Each row was made from one small tree. The marks that hang from a mark follow it in brackets, in alphabetical order. Every link used is in the known rows. Write each row's tree.
Known rows:
N(P(M)): [-0.01 -0.22 -0.18  0.27  0.29 -0.39  0.14  0.09 -0.05 -0.08 -0.24 -0.34
 -0.08 -0.06 -0.07  0.35  0.23  0.14]
H(P(L M N) W): [ 0.20 -0.28 -0.11 -0.13  0.36 -0.11 -0.06  0.06 -0.03 -0.20 -0.32 -0.18
 -0.09 -0.26  0.10  0.06  0.26  0.12]
K(G(M(P(L)))): [ 0.05  0.00  0.08  0.40  0.02 -0.21  0.11 -0.06 -0.03 -0.10 -0.16  0.01
  0.01 -0.09  0.01  0.05  0.02  0.37]
K(G(M(P(N)))): [ 0.07 -0.03  0.01  0.33  0.03 -0.26  0.10 -0.09  0.00 -0.10 -0.17  0.06
  0.05 -0.11  0.00  0.11  0.04  0.35]
H(P(L M) W): [ 0.10 -0.23  0.04 -0.03  0.27 -0.12 -0.07  0.08 -0.09 -0.04 -0.29 -0.18
 -0.15 -0.23  0.09  0.00  0.17  0.07]
P(M(G(K)) N): [ 0.31 -0.19 -0.47  0.20  0.22 -0.11  0.16  0.12  0.10 -0.26 -0.25 -0.11
 -0.02 -0.15 -0.01  0.34  0.29  0.12]
M(P): [-0.09 -0.12  0.04  0.09  0.08 -0.11  0.01  0.18  0.01 -0.21 -0.15  0.00
 -0.07 -0.12 -0.03  0.04  0.06 -0.09]
H(P(M) W): [ 0.04 -0.25  0.05 -0.06  0.21 -0.25 -0.11  0.02 -0.12  0.11 -0.29 -0.08
 -0.12 -0.24  0.05  0.08  0.14  0.00]
G(K M(P(L N))): [ 0.03 -0.37  0.01  0.30  0.16 -0.24  0.11  0.24 -0.04 -0.28 -0.23 -0.15
 -0.04 -0.14  0.07  0.02  0.13  0.23]
M(G(K) P(L N)): [ 0.29 -0.16  0.05  0.15 -0.01 -0.01  0.12  0.39  0.06 -0.57 -0.25  0.04
 -0.01 -0.20  0.06  0.00  0.05  0.02]
L(P(N)): [-0.02 -0.13 -0.14  0.04  0.18 -0.20  0.12 -0.02 -0.03 -0.14 -0.14 -0.13
  0.07 -0.04  0.05  0.33  0.26  0.12]
M(G P(L)): [ 0.19  0.01  0.05  0.16 -0.07  0.07  0.10  0.31  0.03 -0.51 -0.19  0.05
 -0.07 -0.18  0.03  0.02  0.02 -0.02]
W(H(P(L M(G) N))): [ 0.00 -0.18 -0.16 -0.08  0.29 -0.06  0.02  0.05  0.07 -0.36 -0.23  0.06
  0.01 -0.13  0.01  0.33  0.33 -0.02]
K(G(M)): [ 0.05  0.00  0.02  0.38  0.01 -0.25  0.09 -0.15 -0.04  0.08 -0.12  0.02
  0.07 -0.04  0.01  0.15  0.03  0.36]
N(P(L M)): [ 0.04 -0.20 -0.20  0.30  0.36 -0.27  0.17  0.15 -0.02 -0.23 -0.24 -0.45
 -0.11 -0.05 -0.03  0.27  0.27  0.22]
W(H): [-0.18 -0.17 -0.08 -0.05  0.17 -0.15 -0.04 -0.04  0.08 -0.05 -0.09  0.12
  0.03  0.02 -0.02  0.36  0.22 -0.13]
P(L M(G(K)) N): [ 0.39 -0.16 -0.51  0.24  0.31  0.06  0.21  0.20  0.14 -0.46 -0.25 -0.25
 -0.06 -0.14  0.05  0.23  0.33  0.23]
P(N): [ 0.10 -0.18 -0.31 -0.07  0.26 -0.05  0.03  0.02  0.11 -0.24 -0.10 -0.08
  0.12 -0.02  0.02  0.24  0.24  0.04]

Write each row's tree:
[ 0.15 -0.30 -0.10 -0.16  0.30 -0.23 -0.10  0.00 -0.05 -0.05 -0.32 -0.08
 -0.06 -0.26  0.06  0.14  0.23  0.04] => H(P(M N) W)
[ 0.13 -0.13  0.22  0.22 -0.16 -0.16  0.08  0.34 -0.03 -0.26 -0.22  0.14
 -0.04 -0.19  0.01  0.03 -0.07 -0.10] => M(G(K) P)
[ 0.23 -0.15 -0.62  0.16  0.48  0.10  0.17  0.09  0.18 -0.43 -0.20 -0.35
 -0.08 -0.09  0.01  0.23  0.43  0.24] => P(L M N)
[ 0.22 -0.12 -0.22  0.03  0.30  0.06  0.10  0.17  0.00 -0.44 -0.25 -0.16
  0.01 -0.21  0.05  0.10  0.28  0.14] => H(P(L M(G) N))
[ 0.16 -0.21 -0.12  0.36  0.24 -0.28  0.20  0.24 -0.05 -0.24 -0.27 -0.38
 -0.10 -0.09 -0.01  0.27  0.20  0.21] => N(P(L M(G(K))))
[ 0.24 -0.06 -0.09  0.01 -0.05 -0.03  0.08  0.23  0.06 -0.53 -0.22  0.14
  0.02 -0.21  0.00  0.16  0.08 -0.06] => M(G P(N))
[ 0.23 -0.18  0.06  0.11 -0.08 -0.14  0.08  0.33  0.03 -0.42 -0.25  0.14
  0.02 -0.21  0.02  0.08  0.02 -0.06] => M(G(K) P(N))
[-0.01 -0.39  0.02  0.27  0.11 -0.32  0.09  0.20 -0.06 -0.18 -0.23 -0.08
 -0.01 -0.14  0.04  0.08  0.11  0.17] => G(K M(P(N)))
[ 0.02 -0.09 -0.10  0.34  0.06 -0.25  0.21  0.07 -0.10  0.00 -0.22 -0.15
 -0.08 -0.11  0.02  0.34  0.19  0.14] => L(P(M(G(K))))
[ 0.29 -0.03 -0.11  0.05  0.02  0.09  0.10  0.29  0.10 -0.67 -0.22  0.04
 -0.01 -0.20  0.04  0.08  0.12  0.02] => M(G P(L N))
[ 0.26 -0.31 -0.01 -0.10  0.18 -0.25 -0.07  0.08 -0.08 -0.08 -0.36 -0.01
 -0.05 -0.30  0.08  0.14  0.17  0.04] => H(P(M(G(K)) N) W)
[-0.18 -0.19 -0.05 -0.04  0.26 -0.17 -0.02 -0.01  0.01 -0.09 -0.20  0.09
 -0.02 -0.09 -0.04  0.32  0.27 -0.10] => W(H(P(M)))
[ 0.03 -0.19 -0.21  0.16  0.20 -0.08  0.10  0.11  0.01 -0.43 -0.19 -0.13
 -0.04 -0.13  0.03  0.13  0.22  0.23] => G(M(P(L N)))
[-0.08 -0.35  0.13  0.35  0.05 -0.34  0.08  0.21 -0.10 -0.07 -0.21 -0.08
 -0.05 -0.13  0.04  0.04  0.05  0.14] => G(K M(P))
[ 0.01 -0.13 -0.34  0.16  0.27 -0.22  0.19 -0.03 -0.02 -0.13 -0.22 -0.23
 -0.04 -0.09  0.01  0.40  0.35  0.19] => L(P(M N))
[-0.17 -0.18  0.08 -0.11  0.24 -0.08 -0.05  0.04  0.02 -0.20 -0.14  0.08
  0.04 -0.05  0.02  0.21  0.23 -0.09] => W(H(P(L)))
[-0.10 -0.22 -0.03 -0.18  0.31 -0.06 -0.04  0.03  0.06 -0.31 -0.16  0.08
  0.08 -0.06  0.03  0.25  0.29 -0.06] => W(H(P(L N)))
[-0.04 -0.34  0.12  0.37  0.10 -0.25  0.11  0.25 -0.08 -0.17 -0.21 -0.14
 -0.08 -0.13  0.06 -0.02  0.06  0.20] => G(K M(P(L)))
[ 0.39 -0.07 -0.60  0.18  0.33  0.14  0.21  0.14  0.17 -0.54 -0.23 -0.25
 -0.06 -0.14  0.03  0.28  0.38  0.23] => P(L M(G) N)
[ 0.06 -0.14 -0.13  0.02  0.23  0.03  0.06  0.22  0.11 -0.52 -0.17 -0.11
 -0.04 -0.13  0.02  0.01  0.19  0.03] => M(P(L N))
[ 0.25  0.00 -0.39  0.33  0.20  0.12  0.19  0.16  0.07 -0.31 -0.19 -0.24
 -0.15 -0.11  0.02  0.20  0.25  0.17] => P(L M(G))
[ 0.17 -0.12 -0.26  0.35  0.09 -0.14  0.15  0.14  0.01 -0.03 -0.21 -0.10
 -0.11 -0.12 -0.02  0.26  0.16  0.06] => P(M(G(K)))
[-0.07 -0.21  0.02  0.04  0.21 -0.12  0.02  0.11  0.00 -0.19 -0.22  0.06
 -0.03 -0.11  0.01  0.25  0.24 -0.05] => W(H(P(L M(G(K)))))
[ 0.32 -0.22 -0.11 -0.12  0.26 -0.08 -0.04  0.10 -0.03 -0.27 -0.34 -0.11
 -0.08 -0.29  0.11  0.09  0.23  0.11] => H(P(L M(G) N) W)
